Each row comes from the steps of one path. Every step used is in the known rows, and no mark comes twice. Write the path behind each row, first mark first.
Known rows
P-M-Z: 13  15  0  18  -13  3  6  21  -8  -33  16  7  -16  4  17  1  -14  -19  8  -22  -5  0
K-Z-R-M-P: 17  18  17  15  -7  -9  -7  -3  17  -48  -12  -6  -22  9  1  29  -2  1  18  -10  -16  -4
R-E-M: -4  20  7  -16  6  -4  -10  7  -9  -14  14  -2  -12  -2  -3  16  -4  -1  -14  1  -3  -22
K-Z-P-M: 16  16  11  8  -8  6  -7  -15  13  -40  -19  10  1  18  13  21  -15  -10  15  -10  -5  -14
E-M-K: -9  -2  4  11  -7  -16  1  12  5  -14  13  13  0  2  11  13  -11  -5  -11  -4  -15  -20
F-R: 8  -2  13  16  -5  -11  -19  17  -1  -19  4  -7  -5  10  2  15  -5  -2  -14  3  6  -13
F-R-M-K-Z: 10  1  9  44  -10  -14  -19  5  3  -35  7  22  11  35  24  13  6  3  -19  -6  5  -21
P-K-Z-R: 4  24  21  29  5  1  -4  -2  34  -26  -8  -1  -5  29  -2  39  -7  16  2  -2  1  3
Z-P: 11  -1  12  -1  -6  -15  -8  2  9  -21  -20  0  -9  -2  4  16  -14  7  9  1  2  -1
Z-R: 4  10  15  5  2  -8  -4  8  13  -29  -6  -7  -16  -6  -4  28  -11  6  4  -12  -8  0
K-Z-R: 3  20  22  12  1  1  -6  -7  19  -29  -9  -7  -6  9  -6  35  -3  7  6  -11  -4  -6
F-R-M: 8  -10  3  21  -6  -12  -18  16  -10  -29  6  5  -20  17  11  10  -2  1  -19  -5  0  -14
E-M-K-Z: -5  10  13  21  -9  -7  3  -6  9  -15  10  13  14  15  11  19  -2  -5  -9  -3  -11  -26
K-Z-P: 12  12  20  8  -4  -6  -7  -16  16  -21  -23  2  3  11  3  24  -6  8  11  1  5  -7
K-Z-P-M-R: 25  25  10  2  -6  1  -12  -7  21  -51  -8  1  -9  5  16  20  -27  -4  21  -14  1  -10
K-Z-R-E-M-P: 10  47  19  -17  5  -2  -18  -5  19  -40  -2  -20  -12  -1  -10  37  -4  -4  11  6  -16  -28
M-Z-P-K: 19  10  11  21  -3  -17  0  16  20  -17  -6  4  -13  13  17  11  -18  10  10  6  13  16
M-K-Z-P: 14  9  18  19  -10  -14  -8  -10  25  -28  -15  16  21  17  17  20  -8  10  10  0  5  -8
F-R-E-M-P-Z: 2  25  -6  -12  -1  -31  -40  14  4  -23  13  -13  -11  1  1  6  -12  -6  3  25  -6  -29
E-M: -8  2  7  -2  -4  -6  3  6  -5  -8  7  -3  -16  -4  -3  13  -7  -9  -10  -3  -16  -18
E-M-Z-P: 6  9  6  -3  -7  -13  4  8  -1  -16  -6  -2  -22  -10  14  6  -18  -8  6  0  -10  -18

Write each row's path
25  2  0  34  -4  -20  -14  24  7  -35  -5  11  -23  30  28  7  -16  9  -8  6  12  -2 => F-R-M-Z-P-K
12  15  1  2  -5  -1  -6  19  6  -43  18  0  -19  -4  9  11  -25  -10  10  -20  -3  -1 => P-M-R
13  0  14  13  1  -14  -8  8  25  -17  -17  7  -9  16  6  24  -18  14  4  10  8  8 => Z-P-K
20  7  10  6  -9  -15  2  14  7  -23  -11  0  -13  -7  15  5  -15  3  13  -3  5  5 => M-Z-P
16  1  8  27  -10  -16  -6  -11  14  -37  -15  27  5  21  27  17  -6  11  4  -8  0  -8 => R-M-K-Z-P
-12  33  -10  -5  10  -26  -25  2  20  -29  13  12  -1  0  11  16  -18  12  1  -1  -7  -21 => P-Z-R-E-M-K
8  42  20  0  10  0  -19  -6  17  -38  -3  -6  1  12  -7  33  0  12  0  -8  8  -9 => K-Z-R-E
4  14  22  33  0  -3  -3  1  22  -10  2  7  2  34  0  26  -2  11  -3  2  9  5 => P-K-Z
6  25  10  -21  -2  -12  -14  12  0  -23  10  -14  -15  -10  -6  17  -7  -10  5  13  -11  -18 => R-E-M-P
17  7  9  6  -8  -14  -8  14  12  -47  -10  -7  -33  -5  1  24  -11  2  15  -9  -20  2 => Z-R-M-P
16  1  1  31  -9  -12  -9  27  -15  -29  13  3  -24  15  23  0  -2  -5  -15  -12  5  -7 => F-R-M-Z
13  27  3  14  -5  5  2  19  6  -48  5  0  -23  -1  14  15  -21  -14  12  -28  -11  -3 => P-M-Z-R
-3  33  -4  -7  12  -19  -28  2  17  -29  3  1  -12  -1  -1  19  -13  20  12  -3  7  2 => P-Z-R-E
14  17  23  27  -8  -11  -4  5  28  -18  -1  -6  0  24  -5  27  -1  2  15  13  1  8 => M-P-K-Z
12  46  7  15  5  5  -19  -5  21  -61  9  18  15  24  15  29  -9  0  4  -19  -1  -19 => P-M-K-Z-R-E
-2  7  6  -9  0  -11  -2  15  4  -20  17  -12  -23  -15  2  13  -22  -4  -5  -7  -8  -15 => E-M-R
-2  45  16  5  20  5  -15  -5  26  -29  6  -3  -7  26  -4  42  -7  12  -12  3  0  -22 => P-K-Z-R-E-M
21  2  1  11  -11  -15  1  13  -6  -32  -10  12  -28  1  25  0  -12  4  9  -11  3  3 => R-M-Z-P
3  6  12  8  -7  -14  1  17  19  -13  6  -8  -21  7  -5  22  -13  -7  3  15  -17  -8 => E-M-P-K
16  3  0  13  -10  -11  -8  6  15  -42  -7  26  6  9  26  14  -23  -6  10  -11  -6  -9 => Z-P-M-K
16  8  8  20  -3  -16  -8  19  27  -42  -5  -4  -34  13  5  30  -13  10  13  0  -14  9 => Z-R-M-P-K
